Known rows, with every step that occurs:
siluk-fupir-pudus-daful-kiluvu: [-0.607 -1.843  1.754  2.139  4.976  4.607  1.273  1.904 -0.489  3.630
  1.671 -1.128 -0.594 -0.795 -1.422  0.230 -0.645 -3.443  2.376  1.383
  1.390  2.956  0.910  2.062 -2.802  0.823 -1.196  1.145]
milor-daful-kiluvu: [-1.473 -3.025  2.162  1.858  2.166  5.856  1.503  3.974 -1.938  0.390
  0.761 -1.171  0.782 -1.500  1.269  1.543 -1.535 -0.955  1.021  0.981
 -0.391  1.677  0.115  2.006 -3.489  1.008  0.629  1.611]
kiluvu-kibes: [ 0.021 -2.245  3.757  1.901  3.878  5.335  0.042  1.736 -1.952  1.246
 -2.048  1.170 -0.338 -0.886 -0.012 -0.151 -1.154  0.369  0.316  2.317
 -0.010  2.524 -0.581 -0.480 -1.815  3.517 -0.654 -0.944]
milor-daful-pudus-fupir-siluk: [-1.292 -1.767 -0.407  0.281  3.383  4.135  0.799  3.806 -3.138 -0.657
 -0.090  0.797 -1.328 -2.140  3.629  1.683 -2.167  0.400 -0.065 -0.737
 -0.865  1.559 -0.348  1.021 -4.682 -0.846 -0.929  2.954]
kibes-kiluvu-daful-pudus-fupir: [-0.051 -2.369 -1.631  0.908  2.041  0.250  1.408  3.714 -1.370  1.170
 -0.012  2.987 -0.157 -0.488  1.509  2.403 -6.862 -1.234  1.578 -0.252
  2.786  1.794 -1.147 -0.537 -0.283  2.189  0.678  1.464]
milor-zunu: [ 0.125 -2.836  2.136  2.110 -0.232  3.099  0.076  1.414 -1.434 -0.433
 -0.306  0.091  0.386 -0.283  2.067  1.594 -2.086  2.320  0.529  0.804
 -0.953  0.966 -1.335  0.180 -2.989  1.538  2.608  1.128]
kibes-kiluvu-zunu-medom: [-0.636 -1.123 -0.573  2.485 -3.062  3.529  1.086  3.848 -5.203  0.622
 -1.823 -2.648  1.838 -1.625  2.833  1.870 -4.502  1.134 -0.181 -0.830
  0.247  3.612 -1.346 -1.086 -2.225  4.491 -0.179  0.200]
milor-daful-lusev-fupir: [-1.892 -3.008  2.771  1.925  2.533  6.711  2.096  2.946  2.508 -0.583
  1.262  1.896 -0.864 -3.080  2.374 -1.314  1.899 -0.940 -2.027  0.102
 -1.891  1.159 -0.888  1.171 -2.638  1.672  0.354 -1.470]
medom-zunu-kiluvu-daful-lusev-fupir-siluk: [ 1.689 -0.087  3.375  0.337 -0.998  4.634 -1.349  2.263  5.079  4.240
  0.420  1.368 -1.492 -0.019  1.024 -1.651 -0.706  1.846  0.266  0.484
  0.217  1.862 -0.214 -1.627 -0.832  3.286  0.739 -0.682]
pudus-daful-kiluvu-zunu: [ 1.276  0.494  1.752  2.512  2.382  5.745  2.192  2.693 -1.921  3.610
 -0.676 -1.739 -0.102  0.302  0.387  1.323 -4.601 -2.377  0.535  1.183
  1.088  0.451 -0.050 -0.703 -4.137  3.300 -0.213  1.033]
siluk-fupir-pudus: [-1.887 -2.659  2.074  3.430  3.851  4.149  0.139  1.889 -1.409  0.863
  0.282  0.206 -0.949 -1.847 -0.159 -0.848  1.660  1.264  1.159 -0.410
  0.071  3.992 -0.143  1.172 -1.080  0.913 -1.101 -0.844]
zunu-milor: [-1.148 -1.014  2.686  2.131  2.946  4.401  0.206  1.326 -2.230  0.836
 -1.815  1.724  0.114 -0.496  1.733  1.852 -2.621  2.370 -1.329 -1.462
 -1.031  1.450 -1.507 -0.325 -1.223  1.857  1.101 -1.459]
medom-zunu-milor-daful-lusev-fupir: [-0.636 -1.614  2.500  2.211  1.861  4.102 -1.009  1.286  3.541  1.066
  0.653  2.746  0.021 -2.288  1.040 -0.448  2.150  1.566 -1.223 -2.264
 -3.275  0.590 -0.949  1.947 -2.485  0.282  0.887 -1.155]
daful-pudus: [-1.654 -3.801  0.628  2.043  0.336  3.470  1.182  2.085 -2.699 -0.253
 -0.265  0.094 -0.581  0.807  1.530  2.001 -1.616  2.281 -0.313 -0.551
 -0.064  2.263 -1.158 -0.361 -1.095  1.055 -0.137  1.491]
kiluvu-zunu-milor: [-0.157  0.792  2.150  3.792  2.667  3.944  0.377  1.814 -2.966  1.675
 -2.735  0.548  0.089 -0.524  1.784  1.168 -3.600  2.691 -1.112 -1.840
 -1.242  1.175 -1.152 -1.416 -1.717  3.361  0.634 -1.835]
fupir-siluk: [-0.551 -0.967  3.128  2.323  0.444  8.272  0.697  2.370 -2.819  0.554
 -1.926  0.005 -0.925 -0.429  3.469  0.903 -1.990  2.972 -1.284 -0.220
 -0.265  2.006 -1.355 -0.697 -3.331  1.542  0.132 -0.061]
medom-zunu-kiluvu-kibes: [ 1.513 -1.763  3.176  0.444  2.290  2.262 -2.633  1.765 -0.653  3.775
 -0.909 -0.236  0.122  0.125 -3.002 -0.346  0.667  2.921  3.214  2.862
  0.532  3.241  0.646  0.165 -1.067  3.529  0.091  1.202]
kiluvu-zunu-milor-daful-lusev: [-0.440 -0.019  1.825  4.217  2.646  5.224  0.532  3.090  0.592  1.436
 -1.267  0.579  0.288 -1.444  1.968  0.376 -0.863 -0.006 -0.347 -2.074
 -0.729  0.619 -0.287  0.407 -1.431  2.007  0.476 -2.003]
zunu-kiluvu-daful-pudus-fupir-siluk: [ 0.254 -0.176  0.228 -1.083  2.389  0.786 -0.134  3.579 -0.827  2.760
 -0.235  1.115 -1.735  0.113  1.950  1.353 -5.487 -0.034  1.539  0.530
  1.879  2.426  0.192 -2.225 -0.802  2.636 -0.123  1.881]
kiluvu-zunu-milor-daful: [ 0.261  0.742  1.800  3.113  3.697  3.598  0.262  2.823 -2.447  0.691
 -1.511 -0.184  0.306 -1.468  2.194  1.026 -1.699  1.813 -0.270 -1.740
 -1.408  0.271 -0.525  1.228 -3.070  1.805  0.613 -1.349]
siluk-fupir-pudus-daful-kiluvu-zunu: [ 0.435  0.013  1.170  3.557  4.595  4.080  1.462  2.466 -1.173  4.503
  0.715 -2.121 -0.499 -0.925 -1.124 -0.447 -1.472 -3.500  2.601  0.892
  1.336  2.668  1.138  0.925 -3.472  2.212 -1.714  0.787]
milor-zunu-kiluvu-daful-lusev-fupir-siluk: [ 1.477 -0.781  2.964 -0.024 -1.158  3.673 -0.381  2.548  4.762  2.728
  1.038  1.280 -1.081 -0.623  3.502 -1.203 -2.966  0.004  0.703  2.370
  0.106  1.478 -0.150 -1.393 -1.076  3.798  3.052 -0.146]
medom-zunu-milor-daful: [ 0.471 -0.787  2.044  1.870  2.262  2.736 -1.877  1.239 -0.496  0.752
 -0.542  0.642  0.427 -0.571  0.421  1.887  0.711  3.667  0.571 -2.165
 -1.973  0.248 -0.874  2.651 -3.262 -0.611  0.917  0.404]
lusev-fupir-pudus-daful: [ 1.346 -0.917  2.487  1.356  4.775  5.405  3.115  0.569  0.714  1.693
  1.204  0.993 -2.284 -2.120  1.448  0.062 -0.417 -0.547 -1.590  0.885
 -0.704  1.273 -1.219  1.187 -3.366  0.458 -1.420 -0.889]
fupir-lusev: [-0.801 -2.693  3.377  2.913  1.619  5.720  0.227  2.196 -1.245  1.557
 -0.252  0.341 -1.387 -1.060  2.066 -0.152 -0.038  0.968 -0.102 -0.666
  1.135  1.283 -1.526  0.549 -0.515  2.110  0.209 -1.759]

Rows:
[ 0.605 -3.456 -0.798  1.821 -0.649  2.046  1.168  3.533 -0.989  0.968
  0.060  1.337  0.105  1.616  1.785  2.503 -5.368  0.775  1.739  0.227
  3.039  1.690 -1.219  0.605  0.522  1.984  1.043  1.043]
kibes-kiluvu-daful-pudus
[ 1.166 -1.012 -0.453 -0.811  1.611 -3.151 -1.748  2.186  0.854  2.984
  0.512  0.949 -0.825  0.815 -1.681  1.357 -3.558  1.238  2.924 -0.361
  1.314  1.893  0.088 -1.511 -0.077  2.156  0.241  2.617]
medom-zunu-kiluvu-daful-pudus-fupir
[-0.479 -1.587  0.281  0.629  3.866 -0.186  1.077  2.214 -0.532  0.829
 -0.790  2.350 -1.103 -0.125  1.187  1.584 -5.326 -1.576  0.047 -0.946
  0.846  1.091 -1.183 -2.241 -0.606  1.968 -0.614  0.614]
kiluvu-daful-pudus-fupir
[-1.718 -1.013  1.086  2.135 -1.899  3.540  1.244  3.399 -4.804  1.703
 -1.796 -4.264  2.171 -1.450  1.558  1.769 -4.833 -1.403 -0.327 -0.781
 -1.601  3.691 -0.502 -2.906 -2.710  4.610 -0.943  0.699]
daful-kiluvu-zunu-medom
[ 0.423 -1.690  2.164  1.005 -0.486  2.542 -1.862  2.068 -0.642  2.379
  0.079 -0.960 -0.254  0.493 -1.402  0.926  0.445  4.696  1.701  0.707
  0.270  2.484 -0.037  0.292 -1.396  2.126  1.030  1.573]
medom-zunu-kiluvu
[-1.589 -1.772  2.474  2.032  4.554  3.896  0.396  2.326 -1.580  1.722
 -0.449  2.189 -1.571 -3.308  1.609 -0.291 -1.540 -1.124 -0.361 -0.993
  0.862  1.157 -1.387 -0.859 -1.223  2.257 -0.308 -1.275]
pudus-fupir-lusev
[-0.477  1.138  2.444  3.418  2.227  7.598  0.699  3.112  1.010  1.650
 -1.107  1.822 -0.839 -2.975  4.968 -1.273 -0.798  0.584 -2.627 -1.691
 -2.866  0.699 -0.546 -0.055 -4.071  2.288  0.050 -2.204]
kiluvu-zunu-milor-daful-lusev-fupir-siluk
[ 0.627 -1.894  2.717  1.552  7.281  4.342  0.392  1.557 -0.453  5.017
  0.665 -0.251 -0.403 -1.326 -3.030 -0.951 -0.305 -5.202  3.785  3.544
  1.803  3.595  1.575  2.040 -2.649  2.236 -2.345  0.863]
siluk-fupir-pudus-daful-kiluvu-kibes
[ 1.828 -1.980  0.532  0.122 -1.075 -1.438 -1.772  2.202  1.119  2.870
  0.544 -0.673 -0.726  2.754 -1.403  1.608 -1.965  3.431  3.228  0.059
  1.578  1.949 -0.012 -0.404  0.744  1.929  0.768  2.160]
medom-zunu-kiluvu-daful-pudus
[-1.459 -3.163  2.730  4.034  2.118  6.966  2.749  1.605  2.559  1.074
  0.968  1.886 -1.401 -3.060  1.537 -1.013  0.629 -0.114 -1.600 -0.601
 -1.115  3.129 -1.034 -0.751 -0.327  1.069 -0.835 -1.838]
daful-lusev-fupir-pudus
[-2.128 -3.453  0.481  1.859  3.243  1.950  0.323  2.487 -2.222  1.404
  0.344  1.794 -1.710 -1.947  1.643  0.538 -1.986 -0.907  0.335 -1.558
  0.952  1.709 -1.288 -0.616 -0.540  1.094 -0.679  0.792]
daful-pudus-fupir-lusev
[ 1.585  0.354  1.665  3.263  3.982  5.213  3.640  2.021 -0.446  3.943
  0.943 -1.014 -1.166 -2.133  0.751 -0.019 -3.397 -2.735 -0.103  1.086
 -0.664  1.813  0.023 -0.299 -4.250  2.180 -1.561  0.258]
lusev-fupir-pudus-daful-kiluvu-zunu
[ 0.211 -2.892 -1.044  1.612  2.306  0.478  0.498  3.777 -0.622  2.787
  0.771  3.063 -0.989 -1.026  1.925  1.261 -5.639 -2.424  2.381 -0.753
  4.106  1.202 -1.187  0.267  1.269  2.220  0.318  0.403]
kibes-kiluvu-daful-pudus-fupir-lusev
[ 0.524 -1.465  2.168  1.476  4.037  5.598  3.538  1.369  0.456  3.215
  1.989  0.009 -1.199 -2.239  0.610  0.716 -2.514 -2.949 -0.171  1.482
 -0.542  2.071 -0.339  1.012 -3.537  0.771 -1.023  0.631]
lusev-fupir-pudus-daful-kiluvu
[ 0.598  0.441  0.864  1.240  1.370  3.157  3.229  1.895 -1.963  3.436
  0.401 -3.650 -0.069 -2.945  1.540  0.600 -3.987 -4.138 -0.903  0.227
 -1.957  3.218 -0.453 -1.449 -4.127  2.997 -2.766  0.370]
lusev-fupir-pudus-daful-kiluvu-zunu-medom
[-1.049  0.056 -1.187  2.081  5.238 -0.274  0.359  3.260 -3.266  0.601
 -0.993  1.369 -0.195 -2.223  1.975  1.893 -3.489 -0.086  0.233 -2.702
 -1.729  0.883 -0.260 -0.088 -3.143  0.946 -0.438  1.095]
kiluvu-zunu-milor-daful-pudus-fupir
[ 0.884 -2.085  2.615  0.127 -0.321  0.913  0.263  2.082  5.337  2.221
  1.884  1.707 -0.407 -0.751  1.407 -1.073 -2.255 -1.132  1.038  2.431
  0.250  1.253 -0.321 -1.328  0.268  4.421  3.671 -0.849]
milor-zunu-kiluvu-daful-lusev-fupir
[ 1.375 -1.898  2.149  1.029 -1.043  1.156 -0.386  2.522  4.408  2.616
  1.024  0.303  0.143  1.148  0.522  0.491 -2.785 -0.836  2.730  2.186
  2.036  1.234  0.067 -1.081  1.297  3.638  3.371 -0.049]
milor-zunu-kiluvu-daful-lusev
[ 0.135  0.039  0.270  4.071  0.847  4.168  0.352  3.267 -3.696  2.131
 -2.057  1.158  1.155 -0.747  2.261  1.963 -5.044  2.814  0.180 -1.160
  0.864  1.731 -1.132  0.171 -1.302  3.506  1.746 -0.783]
kibes-kiluvu-zunu-milor
[ 0.153 -2.126  3.394  0.196  3.935  3.733 -0.628  2.601 -1.674  2.844
 -0.995  0.177 -0.290 -0.736 -1.449 -0.411 -0.712  0.697  2.227  3.854
  1.258  3.579  0.573 -0.122 -0.309  4.688  0.286 -0.157]
zunu-kiluvu-kibes
[-0.441 -1.703  3.634  2.104  2.128  5.117  2.037  1.747  4.355  1.185
 -0.107  3.071 -1.269 -1.199  2.034 -1.498 -1.944 -1.743 -2.284 -0.152
 -0.219  0.999 -1.669 -2.053 -0.065  3.836  0.669 -3.382]
kiluvu-daful-lusev-fupir
[-1.566 -1.849  2.064  1.810  3.417  4.654  0.510  3.175 -2.051  1.296
  0.121  0.113  1.348 -1.596  1.218  2.423 -2.856 -0.789  1.043 -0.363
 -1.197  1.428 -0.073  2.042 -2.711  0.830  1.272  0.732]
zunu-milor-daful-kiluvu
[ 1.116 -1.630  2.259  3.356  3.009  7.059  2.801  1.151  3.023  2.879
  0.652  0.260 -1.779 -0.353  0.196  0.963  0.124 -2.524  0.050 -0.005
  2.082  1.428 -0.558  0.654 -0.682 -0.407 -1.525 -0.683]
fupir-pudus-daful-lusev
[ 1.532  1.496  1.582  3.166  5.152  3.864  2.709  1.219 -0.495  4.676
  0.359  0.134 -0.644 -2.173  0.794  0.746 -4.812 -2.338 -0.276 -0.361
 -1.422  1.560 -0.173 -0.157 -3.468  2.026 -0.940 -0.476]
lusev-fupir-pudus-daful-kiluvu-zunu-milor
[ 2.126 -0.984  2.153 -0.269  0.075 -0.417 -0.729  2.194  1.311  1.807
  0.677 -0.343  0.012  0.980  0.806  1.258 -3.694  1.023  2.742  2.472
  1.368  1.040 -0.148 -0.344 -0.312  3.728  3.396  0.556]
milor-zunu-kiluvu-daful
[ 1.167 -1.665  1.233  2.163  0.681  4.060  1.104  3.310 -0.567  1.352
 -0.582  1.442  0.237  0.182  1.737  1.695 -5.122  0.690  1.059  0.837
  2.972  1.203 -1.487  0.537 -0.221  3.047  1.447 -1.045]
kibes-kiluvu-daful
[-2.419 -3.187  3.294  2.706  3.169  4.226 -1.430  2.277 -1.165  1.629
  0.522  0.747 -1.280 -1.658  0.806 -2.187  2.448  0.013  0.872 -0.454
  1.242  2.256 -0.657  1.628 -0.853  2.730  0.167 -2.178]
siluk-fupir-lusev
[-1.360 -0.179  2.135  1.385  3.201  6.555  0.796  2.479 -2.929  0.875
 -2.080  1.780 -1.256 -2.437  3.145  0.801 -3.555  0.940 -1.721 -0.483
 -0.657  1.951 -1.274 -1.844 -3.984  1.710 -0.438  0.436]
pudus-fupir-siluk
